Each row comes from the steps of one path. Every step used is in the known rows, and no mark comes twice. Write the path behind each row, first mark first.
Known rows:
loziv -> denibos -> vafik: [ -3  -1 -10   3   1  11   3  -5  -4   0  -1   1   6  -2   1  -6  -7   0
 -10   2  21   7  -4  -2   3  -4  -8  -1   1  -1  -1  -4   1   3   0   0
  -3   1 -10   5  21   0  -3]
bokavap -> zupe -> vafik -> kemi -> loziv -> denibos: [-15 -20   6   2  -7   9 -11  -3   6   8  -5   7 -14 -15 -19  -3 -12  14
  -8 -12 -14  -6  -1   0  11   4   7 -14 -15  -9   1 -23  -8 -25  15  -2
   1   3  -4  -3   3   2  -5]
loziv -> denibos -> bokavap -> zupe -> vafik -> kemi -> rago: [-11 -22  17   2  11   5   2   6   3 -18   0  -1 -20 -11   1   1  -1  21
 -11  -3 -18 -10  10 -14  -7  -4   9   2  -7  -5   2  -7  -4 -15  22   3
   0  -2 -14  -6  11   2  -1]
denibos -> bokavap -> zupe: [ -7  -3  14  17   1 -12  11   3  -3  -2  -3  -2   5  12  13   1  -1  -5
   0   3 -19   2  17  -8   0   2  -7   8  16   8  -5  -2   9 -13   2  -8
   8  -3   0  -7   2  -3   3]
denibos -> vafik -> kemi -> rago -> zupe -> bokavap: [ 14  17  -3 -27   7   4  -2  24  -5  13  11 -19   0   0  -6  -2  18  -4
  20  11  18 -10   6  -5 -13  -3  18   8  -7  -8   4  -5  28  23 -12   8
  -7   0  15   7 -15  -2  -1]
rago -> zupe -> vafik -> kemi -> bokavap: [ 20   3  -5  -4  17   4 -10  18   2   5  -4 -10   1   6 -12  14  20  -1
  12  -1   0  -7  10   0  -7 -12  13   5 -15  -6   1  10 -23  22  -8  -3
  -3   6  12   8 -23 -10  -4]
kemi -> vafik -> zupe -> bokavap: [ 31  17  -7 -14  -4 -23   1 -14  -6   3  -3   0  11   3  -4 -14   8  -1
   7  -2   7   6  -6   9  -7  18  -7  14   3   3  -5  31  27   7  -7  -5
  -2   0   3  -8  15   9   2]
denibos -> vafik -> kemi -> loziv: [ -4  14   2   0  -4  18  -4   0  -2   9   8  -7   3  -7 -10   1  -3  -5
  15   9  16 -11   4  11  15   4   3  -9  -1  -5  12 -20   5   5 -19  -5
 -13   6  -6   3  -8   7  -5]
zupe -> vafik -> kemi: [  1  -2   3   4   7   7  -4  -3  -2  -7   6  -4  -6  -3 -15   4   5  -2
  -4  -4  -1  -2  -4  -1  -3   3   3   1   7   1   5  -2 -16  13  -7   2
  -8   6  -4   5 -25   5   5]
bokavap -> zupe -> vafik -> denibos -> loziv: [-20  -5   5  11  -8   0   0  -7  -3 -11   2  10  -6   2  -4  -6 -10 -14
  -1  -3 -13   4 -12 -11   1  -1  -7  -1  25  17  -4   0   1 -18   1   2
   7  -6   8  -9 -19  10   4]
kemi -> rago: [ -7   9 -13  -9  -6  -2   3  -7  -9  -8   8   6  -3   4   4   2  -2  -5
  -2  14  -8  -2  -1  10   6   2  -7 -11  13  -7  10  23  11  15  -1   5
  -1  -7   3   6   1 -12   0]
loziv -> denibos -> bokavap -> zupe: [ -8 -13   9  15  -1  -5  10   2   6  -3  -2   6  -1   2   9   0  -9  10
 -15  -2 -13   5  10  -8   1  -1  -6   0   0   2  -6  -1   3 -25  16  -5
  13  -3  -5  -6  20  -2   2]
vafik -> denibos -> loziv: [-10  14  -6   8  -7   9   3  -9   1  -6   8  17   2   1   3   5  -8 -14
   2   2  -3   0 -12   9   8   0 -15 -11  26  14   1  19   3  -3 -10   2
  -2   0   8   0 -13   4  -2]
vafik -> kemi: [  2  12  -2   5   4  10  -3   1   2   7   7   2   0   1 -11   9   1  -4
   4   7   3  -2   2   9  -1  11  -4 -11   7   0   5  10   0   9  -6   0
  -5  10   2   6 -20   3   0]
vafik -> zupe: [  7   9  -7  -1  -6  -9   2 -12  -8  -5   2   7   7   6  -1  -3   5  -6
   5   3   4  15 -10   7  -5  13 -11  -7   7  -2  -1   7  -2   4  -7   2
  -2   0   3  -2  15  -1   2]
zupe -> vafik -> kemi -> loziv -> denibos -> bokavap: [ -4 -18  12  -3  -3  13  -3  -4   4  -6   1   1  -3 -14  -3   8  -8  25
  -6  -7 -12 -15   8   3   8  -9   8   3 -11  -2   2 -20 -22  -5  10  -5
 -18   2 -22   0   8   3  -7]
kemi -> bokavap -> zupe: [  2  10  -5  12   3  -8   1   0   1  20  -7   7   5  11   1   5  -2 -11
   0   4 -12   1  20  -3   9  10  -8   2   8   0  -2  19   3  -8   2 -10
  20  -5  17  -7  -2 -11  -6]
rago -> zupe -> vafik -> denibos: [  8 -13  -9   0   5  -8  -2   2   6 -16   0  -5   5  -1   1   2   9  -8
 -11  -2   5   6 -23   7 -12 -10   0   0 -11  20   1  -2  -8  15 -17   2
  -1   0   4  10 -28  -3   2]
bokavap -> zupe: [-11   0   2  10  -7  -9   0  -3  -4   5   1   7   2  10  -4   0  -8 -11
  -4   0 -12   8   3   0   1  10 -10 -10  15   2   0   7  12 -12   0  -2
  15  -3   9  -1  -2  -1   4]
denibos -> bokavap -> zupe -> vafik -> kemi -> loziv: [-16 -15  21   4  -5   2   2   5   2  -2   0  -5  -4   2   0   2  -2   9
   6  -1 -24 -13  16  -4  11  -2   7   7  -2   2   2 -25 -10 -16   4 -10
  -4   2 -10 -11 -10   5  -4]
denibos -> bokavap -> zupe -> vafik -> kemi: [ -5 -10  24  11  11  -2   9   9  -3  -8  -1 -10  -9   5  -3   3   2   2
   5  -2 -16  -4  13 -16  -4   3   3  12  10  10  -2 -10 -11 -11   4  -6
   1   4  -6  -8 -14   6   2]
denibos -> bokavap: [ -2   7   6   7  -2  -5  14  -6  -4 -10   0   0   9  11  14   8   4  -3
   1   7  -9  -2   8   2   1  -5 -11   7  17   7   2   9  -1   8  -2  -7
  -6   1  -7   0  -1  -5   1]
loziv -> denibos -> rago -> zupe -> vafik: [ -2 -21 -11 -15  -1  -2  -2  14   1 -11  -6  -1  -4  -1  20  -5  -1  10
  -3  -8  13   3 -19  -4  -9 -26  13 -10 -10 -13  -2   1 -11  11  11  16
  -2  -4  -1  13  14  -4  11]
loziv -> denibos: [ -2  -5 -13   3  -7   4  -3 -10   0   2  -1  10  -1  -3  -2   2  -7   4
 -18  -5   2   6  -5   5   3   1 -11 -13   2  -3  -1  13  -4   3   9   2
  -2   1  -4   7  10  -7   3]

Write each row's path:
[ 18  21  -1 -12   0  -8   4 -10 -11   9   2 -10  17   8   2  -9  10 -10
  13  -5  33  10  -7  -5  -8  10  -3  19  10   6  -6 -12  18   5  -6   1
  -3  -1   5 -14  17  11   6]
denibos -> vafik -> zupe -> bokavap
[ -9 -16  -3  -3  -8  14 -14  -9   4  -1   0   6  -8 -17 -18   3  -9  16
  -8 -10  -8  -9  -2  14  12  -3   6 -11 -14 -10   1 -16 -16  -3  10   2
 -13   4 -15   7  -1   1  -4]
zupe -> vafik -> kemi -> loziv -> denibos
[-13  -8  18   8  -7   9  -5   3  11  11   0   7  -4 -13  -4   3  -8  19
   1   0 -17  -7  17   2  11   7   0  -8 -12  -4   1 -16   7 -31  13  -7
  -1   4  -8  -7  15   2  -9]
vafik -> kemi -> loziv -> denibos -> bokavap -> zupe
[-17  -2 -16 -13 -22   9  -4 -11   7  11  -3  10  -6  -7  22   4 -18  11
   2   0   5  -5  -5  12  19  -7   1 -21  -6 -16   4  -3   3  -8   7  14
  -3  -5  -9   9  27  -1  -3]
kemi -> loziv -> denibos -> rago
[  2  -4  -3  16  10 -10   4  -9  10   5  -7   3  -2   3   1  -2   1 -11
 -13  -4  -7  -2   4  -7   2   4  -4  14   0  20  -3   9 -13 -12   2  -4
  16  -7   7 -10 -23  -3  -4]
kemi -> bokavap -> zupe -> vafik -> denibos
[  1 -10 -13 -11  -1  -9  -1   7   6 -22   4  -3  -3  -4   5   2   9  -4
 -10   8  -2  -1 -20  11  -8 -12   6  -5 -12   8   3   6   4  22  -7  14
  -1  -8   7   8 -21 -13  -1]
kemi -> rago -> zupe -> vafik -> denibos
[ -2  11  -2  -5 -11  12  -8  -6   1  11   5   6   0  -5 -12  10  -2   0
   9   7  -7  -8   6  22  15  11  -3 -14  -1  -5   8  -5   2   1 -10  -3
  -9   9  -1   9 -16   0  -7]
vafik -> kemi -> loziv
[ 10   7  -4   3  20  10  -2  -2   4   4  -2  -4  -3   2 -14  10   8  -7
   3  -3  -1 -10  11   0  -2   1   4  12   4  -2   4  13 -32  14   1  -6
  -5   5   4  -1 -24  -2  -3]
zupe -> vafik -> kemi -> bokavap
[ 17  10  -5 -11  -4  -4   2 -12  -4   9  -2  -2   7  -1  -3 -15   2   8
   0 -10  34  12  -9 -10  -5   6  -1  13  -4  -1  -8 -14  16  -8   6   2
  -2   0  -3 -12  37   8   5]
loziv -> denibos -> vafik -> zupe -> bokavap
[ 15  16  -8 -13  -8 -18   1 -17  -9  13   0   1  10   6   0  -4   9  -3
   6  -4  12   6  -6   1  -3  15  -6  12   5   5  -7   5  13   0  -2   0
   0   0  10 -11  10   0   5]
vafik -> zupe -> bokavap
[ 14  -4 -12 -14  16  12  -9  25  13  10  -9  -5 -13  -3   9   8   9  12
   8  -4  13  -8   1 -11  -8 -19  21  -4 -26 -18  -3   8 -25   9   8  12
   0   0   5  10   3  -6  -4]
loziv -> denibos -> rago -> zupe -> vafik -> kemi -> bokavap
[ 10  17   0  -1  -1  -2   2  -9 -13  -4   2  -7  13   7  -1  -6   1 -12
   9  11  31  12 -13  -1  -6   9  -7  -1  11   0   0  -8   6  14 -12   1
  -3   0   1  -4  23   8   3]
denibos -> vafik -> zupe
[  8  22   3  16  18  11  -2  12   4  23  -4  -9   2   5 -13   2   4 -15
  11  10   9  -3  22 -15   2  13   1   6   2  -2   3  -1   3  -8  -4 -10
  13   5  11  -7  -8   5  -4]
denibos -> vafik -> kemi -> bokavap -> zupe
[  7  -2  14  21   8 -13  13  -1  12 -13  -2   5   4  -2  15  -7   1  -6
 -11  11 -14   4   4   6  -2  14 -10  15   3  24  -1  28  26 -15  -3  -7
  10  -2  -9  -7  -6  13 -12]
kemi -> vafik -> denibos -> bokavap -> zupe
[ 12   8  -9 -19  -8 -15  -2   9  -1  14   1  -5  14   7   0   0  10  -5
   8  -8   4   1  -1   5  -8  -9   2   9  -5   4  -6   6  17  10 -11  -1
   0  -4  19   5 -14  -9   6]
rago -> zupe -> bokavap
[  3  15   4   7   9  15  -1   4  -1   3   7 -10   2   1 -13   2   0  -8
   6  10  22   0   1  -3  -4   6   0  -3   8   1   8  -5   3  14 -14  -2
  -9   9  -4   5 -13   7  -1]
denibos -> vafik -> kemi
[  8  11  -9 -16  -1   6 -12  16   2  -2   9  -3  -6   0  -5  11  11   1
  13  15  -5  -3  -2  13  -9   1   8 -20 -10 -14   9  13  13  23 -14   9
  -4   1  16  14 -14 -10  -5]
vafik -> kemi -> rago -> zupe
[  3   8   2   9   9  22  -4   5   3   5   5   1  -4  -7 -14  -4  -3   6
  -3   2  27   1  -3  -2  -3   7   1  -7  -5  -3   5  -8   0   0  -1   0
  -8  12 -10   4   6   7  -3]
loziv -> denibos -> vafik -> kemi
[ -7 -24  20  12  13   7   1   8   3  -7  -4   1 -12  -9  -4   4  -4  16
 -12 -11 -14  -2   5 -15  -9  -2   6   6  -3   2  -4 -12 -13 -23  20  -5
   0   2 -13  -8   4   9   2]
loziv -> denibos -> bokavap -> zupe -> vafik -> kemi
[  9   3  -5   1   1   5  -2 -11  -4  -4  -3   1   5  -4  -4 -11  -4   4
  -3  -1  30  16 -18  -2  -7   4  -5  -3  -5  -6  -4  -9   5   0  -2   2
   1   4  -8  -1  42   6   5]
loziv -> denibos -> vafik -> zupe
[  4  11 -12 -25  -6 -12   0  15   2  19   1  -7   0  10  24  -2  10  -5
  18  -2  13   2  -1  -3  -6 -14  10   5  -2  -3  -5   4  18  11  -4  13
   2  -6  18   3  -7  -4   7]
denibos -> rago -> zupe -> bokavap
[  0 -20   7 -11  -1   7  -7  12   7  -9  -1  -5  -2 -13  -3  12   7  24
   5  -7  -9 -12  -3   5   0 -20  14   1 -30  -9   0 -25 -14   4   3  -6
 -15   3 -11   7   3  -5  -6]
rago -> zupe -> vafik -> kemi -> loziv -> denibos -> bokavap
[  2   3   6  18   5  -4  17 -10  10 -13   5   3   5   4  17   7   4  -1
  -8   7  -1  -1  -1   7  -2   4 -11   8   9  26   0   6   0  -3  -9  -2
  -4   4  -9  -3 -14   3  -2]
vafik -> denibos -> bokavap
[-14 -10   1   8  -2  -8   9  -3  11  -7  -2  -1 -13  -2  22  -9  -5  -9
  -6   0   3   0 -14 -12  -3  -3   4   0   6  14   0  -9  -2 -16   9  18
  10  -7   1  -9 -16  14   7]
bokavap -> zupe -> vafik -> denibos -> rago
[ -1  -4   1   9  10 -10   0  -4  -2   6  -8  -2   2   7  -2   3   2  -8
  -3  -5 -17   0  16 -10   3  -3  -4  13  10   2  -2   8 -13  -2   7  -5
  16  -9  12  -7  -6  -8  -1]
kemi -> bokavap -> zupe -> vafik
[ 25  14  -4  -3  -2 -11  -4 -12  -6 -15  -4   7   9   1  -5 -10   2  -3
   6  10   3  13 -13  17  -3  18 -14  -4   1  -4   0  34  19  15  -7  -8
  -1  -1  -3   0  22   7  -1]
kemi -> vafik -> zupe
[-11 -15  18  10   4 -13  14   2  -6 -15  -6  -7   1  12  13  -5  -1  -2
  -9  -4 -20   2  10 -16   1  -5  -1  17  14   7  -4  -8  -6  -6  10  -8
   2  -5  -6  -9  -2   4   5]
denibos -> bokavap -> zupe -> vafik
[ 10  17   4  14  12   7  -3   5   6  24  -2   5  -5   5 -15   9   4  -9
   7   6 -11  -5  22  -4   1  12  -2   0   2   0  -1  16  -2 -11  -1  -6
  15   2  15  -5 -15  -3  -5]
vafik -> kemi -> bokavap -> zupe
[-13 -13   5  10  -2 -14   0  -3  -9  -5  -4   0  -1   7  -3  -5  -9 -10
  -6  -7 -12   5  -2  -5  -1   0  -5   1  11   3  -1  -6  -5  -6   8  -1
   9  -4   3  -4  -7  -1   7]
bokavap -> zupe -> vafik
[ -2 -10 -10 -21  -5  -9  -4  11 -13 -24   3  -9   4   3   0   2   9  -3
   0   4  -8   0 -14   7  -8 -17   8  -4  -1 -13   4   7  -1  29  -4   9
  -5  -7   7  17  -4 -14   3]
kemi -> rago -> zupe -> vafik
[-12   0 -11  -3 -14  11  -2 -12  -1   5   1   4   7  -8  -3  -5 -15   7
  -3   2  16   2  -2  10  18  -3   0  -8  -5 -10   6 -19   7  -3  -3  -1
  -7   0 -11   7  27  -1  -5]
kemi -> loziv -> denibos -> vafik
[-20 -28  10   2 -10  -5   4  -4   0  -6  -7   5  -1  -7   8  -4 -14  19
 -12 -13 -22  -4   8  -3  15 -10   4   6  -7   0  -6 -22  -8 -25  18  -9
   4  -4 -14  -7  22  -1   0]
kemi -> loziv -> denibos -> bokavap -> zupe -> vafik
[ -2  -6 -19 -13  -8   1  -3  18   3   3  -5   3  -3   1  23   0   0   5
   4   2  10   6 -12   2  -5 -16   5 -22 -13 -15  -3   9   3   7   5  16
   4  -4   5  14  18  -5   3]
loziv -> denibos -> rago -> zupe
